Every row comes from one small tree of marks. The marks that hang from a mark follow it in brackets, in alphabetical order. Every link used is in the known rows. Which tree was each row made from?
Known rows
Z(L(Q X)): [ 1.45  1.07  1.24  0.29  0.74 -1.23  0.29  0.77 -0.42 -2.58 -1.87  2.27
 -1.04  1.03 -2.65  0.84 -1.33 -2.06 -0.92]
X(U): [-3.22 -1.75  1.96 -1.05  1.43  0.30 -1.43 -2.79 -1.27  0.93 -1.70  1.57
  0.31 -3.04  3.43  1.34  0.90  0.62 -3.24]
J(L(X(U))): [-4.57  1.29  1.84  1.76  1.84  1.19 -2.16 -2.04 -0.44  0.92 -1.13  1.77
  0.21 -0.47  0.71  2.03  1.01 -2.49 -0.06]
Q(E F R): [-1.54 -2.28 -3.62 -2.52 -2.03  0.74  1.71  0.29  1.02  0.28 -0.49 -1.08
  0.54  0.17  2.55 -2.26  1.12  3.79  0.53]
F(Q(E)): [-4.35 -0.45 -2.42 -1.86 -0.25  0.72  2.04  2.17 -1.57 -0.17 -0.42 -0.77
  3.34 -0.29  2.33 -2.50  0.98  1.78 -0.93]
U(X): [-3.56 -1.06  1.69 -0.99  1.27 -0.91 -0.76 -2.21 -2.35  0.73 -2.38  1.70
 -1.22 -4.84  0.82  0.63 -1.24  3.00 -4.71]
L(X(U)): [-3.81  0.15  2.39 -0.37  0.55 -0.50 -0.38 -2.57 -1.87  0.33 -2.97  2.53
  0.58 -2.00  2.82  1.17  2.36 -0.83 -1.12]
Z(L): [ 0.45 -0.54  0.09 -0.44  1.28  1.15 -2.23  1.48  0.38 -1.18 -2.03  0.94
 -0.23 -1.63  0.92  0.54 -3.00  0.30 -2.20]
Z(L(X(U))): [-1.57  2.04  1.77 -0.41  0.20  0.00 -1.46 -0.78  0.65 -1.88 -2.05  2.33
 -0.68 -0.60  2.62  2.46  0.37 -1.39 -0.99]
Z(L(Q(F))): [ 0.57 -0.41 -0.52  0.17 -1.11  0.04 -0.68  0.71  2.41 -1.76 -0.86  2.89
 -2.45  1.49 -2.25 -0.09 -2.34  0.96 -2.31]
F(Q): [-4.24 -1.69 -0.59 -0.95  0.77  1.68  0.49  0.95 -2.29  0.96 -2.27  1.03
  2.77 -2.08  2.16 -1.73 -0.64  0.76 -2.63]
V(Q(E F R)): [ 1.58 -1.43 -4.16 -2.86 -2.83  0.16  3.24  0.26 -0.33  0.27  0.51 -2.98
  0.89  0.02  3.21 -2.76  2.61  2.30  2.22]
L(Q Z): [ 0.40 -1.41  1.68 -0.68  0.13  0.35  0.73  0.61  0.63  1.75  0.19  2.77
  1.21 -2.60  1.14 -0.58 -1.59  0.47 -2.11]
Z(L(Q(E))): [ 1.99  0.91 -1.00 -1.40  0.49 -1.29  1.03  2.10  1.15 -3.33  0.85 -0.99
 -0.78  1.85 -1.86  0.72 -1.55  0.82 -1.16]
J(L(Q(E))): [-0.79 -0.38 -0.67  1.04  2.20 -0.11  0.49  0.98 -0.23 -0.72  1.87 -1.48
  0.17  2.07 -3.95  0.72 -0.52 -0.43 -0.14]
Z(L(Q X(U))): [ 0.06  2.65  2.44 -0.28  0.31 -1.65  0.32 -1.76  0.33 -2.75 -0.68  2.01
 -1.59  0.89 -0.43  3.43  0.36 -2.01 -1.39]
Z(L(Q)): [ 2.08 -0.23  0.63 -0.40  1.40 -0.64 -0.57  0.88  0.34 -2.27 -0.68  0.94
 -1.35  0.08 -1.97  1.20 -2.82 -0.36 -2.59]
L(X): [-2.42 -1.09  1.24  0.77  1.11  0.18 -0.28 -0.07 -2.78  0.22 -4.30  2.86
  1.45 -1.98  0.83 -1.68  0.30 -1.04 -0.66]
J(V(Q)): [ 2.65 -1.75  1.12  2.03  1.62  0.07 -2.21 -0.56 -4.25  2.15 -0.89 -2.86
  1.02 -2.43  0.55 -2.03  0.33 -0.77  0.67]
V(Q(F R)): [ 1.76 -2.66 -2.07 -1.82 -1.71  0.88  1.65 -0.89 -1.23  1.22 -1.00 -1.21
  0.59 -1.67  2.91 -2.56  0.84  1.10  0.67]

Write each row's tree
[-0.30  1.87 -2.12  0.15 -2.84 -1.24  2.23  2.15  2.51 -3.40 -0.35  2.39
 -1.87  4.21 -2.19 -0.91  0.68  0.15  1.31]	Z(L(Q(E F) X))
[-0.07  3.58  0.53 -1.40 -0.94 -2.60  1.88 -0.29  1.17 -4.03  0.85  0.15
 -1.25  2.50  0.08  3.05  2.00 -1.11  0.47]	Z(L(Q(E) X(U)))
[ 3.66  2.10 -2.00 -2.53 -0.62 -1.88  3.49  1.46  0.57 -3.76  0.48 -2.12
 -0.20  2.70 -1.14  1.05  0.18 -0.23  2.12]	Z(L(Q(E R) X))
[-0.06 -0.18  1.84 -1.94  0.58 -2.43  2.58 -4.14 -2.07 -0.91 -0.90 -0.02
  0.20 -0.34  0.95  2.54  2.69 -0.79 -0.19]	L(Q(R) X(U))
[ 0.33  1.08  1.87 -2.62 -1.44 -0.80  3.07 -2.35  1.09  1.19  1.38  1.36
  1.11 -1.70  3.77  2.22  2.07 -0.65  0.32]	L(Q(R) X(U) Z)
[ 4.16 -0.51 -0.48 -2.49  1.03 -0.71  0.73  0.01  0.77 -1.89  0.41 -1.58
 -0.82  0.00 -1.21  1.65 -2.52  0.82 -1.60]	Z(L(Q(R)))
[ 2.58  0.77  0.77  3.46  0.78  2.95 -4.01  1.75  0.27  4.85  3.02 -2.33
  1.71 -2.10  1.17 -1.23 -1.47 -2.44  2.55]	J(L(Z) V(Q))
[-3.48  1.13  2.66 -0.77 -1.21  1.16 -0.31 -0.87  0.77  1.92 -0.96  3.82
  1.71 -3.27  5.99  0.69  1.61 -0.97 -0.38]	L(X(U) Z)
[ 0.26 -3.29 -1.10 -1.62 -0.89 -0.26  1.79 -1.90  0.04  0.62 -0.95  0.64
 -0.90 -0.10 -0.75 -0.95 -0.09  2.20 -1.43]	L(Q(F R))
[ 2.54  0.19 -3.59 -2.75 -2.41 -0.64  2.39  1.13  3.43 -2.83  1.94 -1.83
 -1.73  2.94 -0.74  0.00 -0.65  2.78  0.62]	Z(L(Q(E F R)))
[ 0.44 -0.20  0.16  3.76  2.62 -0.35 -2.31  0.49 -1.05  0.91  2.84 -3.71
 -0.52  2.59 -5.04  0.26 -0.39 -0.30  1.47]	J(L(Q(E)) V)
[ 4.10  1.03 -0.18 -1.59  0.43 -1.10  1.67 -0.16  0.09 -2.56 -0.99 -0.25
 -0.40  0.73 -1.74  1.46 -1.17 -1.11  0.49]	Z(L(Q(R) X))
[-0.66  0.02  1.52  3.65  1.37  3.55 -5.63  1.63  1.66  5.17  2.07 -0.55
  1.22 -1.75  0.28 -0.50 -2.61 -0.63  0.77]	J(L(Z) V)
[ 2.30 -0.56  0.65  3.97  2.83  1.83 -4.22  0.08 -2.85  2.91  0.86 -3.53
  0.64 -1.03 -1.75 -0.83 -0.48 -2.45  1.87]	J(L V(Q))
[ 0.96 -1.19 -1.88  1.47 -2.10 -0.05 -0.72  0.44 -1.53  1.34  0.45 -2.86
  0.00  0.40  0.84 -3.76  2.27  1.15  2.90]	J(V(Q(E F)))
[ 0.25  1.83  2.65  4.39  0.99  1.22 -2.85  0.91  0.78  3.40  1.90  0.66
  0.29  0.66 -3.29  0.03 -1.13 -3.17  2.51]	J(L(Q X Z) V)
[ 2.68 -0.14 -1.03  1.48  2.01 -0.28 -0.89 -0.28 -0.50  1.11  3.95 -6.27
  0.01  2.63 -4.16  0.85 -0.08  0.62  2.55]	J(L(Q(E R)) V)
[-0.52 -1.50 -2.83 -0.61 -2.31  0.23  1.95  0.92 -0.68 -0.02 -0.58 -0.42
  0.78 -0.12  2.23 -3.27  2.41  1.20  1.19]	V(Q(E F))
[ 3.27  0.14  0.92  1.88  1.17  1.81 -2.46  0.28  1.76  3.87  4.18 -3.18
  0.58 -0.26 -1.76  0.85 -2.26 -0.18  1.77]	J(L(Q(R) Z) V)
[-1.70  2.25  0.89  0.04 -2.47 -1.26  0.16 -1.75  2.43 -2.54 -0.78  3.93
 -3.00  2.29 -0.61  2.14  0.89 -0.97 -0.76]	Z(L(Q(F) X(U)))
[-2.14  0.75 -1.21 -0.50 -4.20  0.11  3.59  2.03  2.52  0.40  0.49  3.96
  0.60  1.46  0.88 -2.60  1.71  0.48  1.81]	L(Q(E F) X Z)
[-1.28 -0.17 -1.14  4.07 -0.27  0.28 -2.30  0.59  1.23  1.19  2.75 -2.17
 -1.82  3.73 -5.26 -1.17 -0.09  1.02  1.93]	J(L(Q(E F)) V)
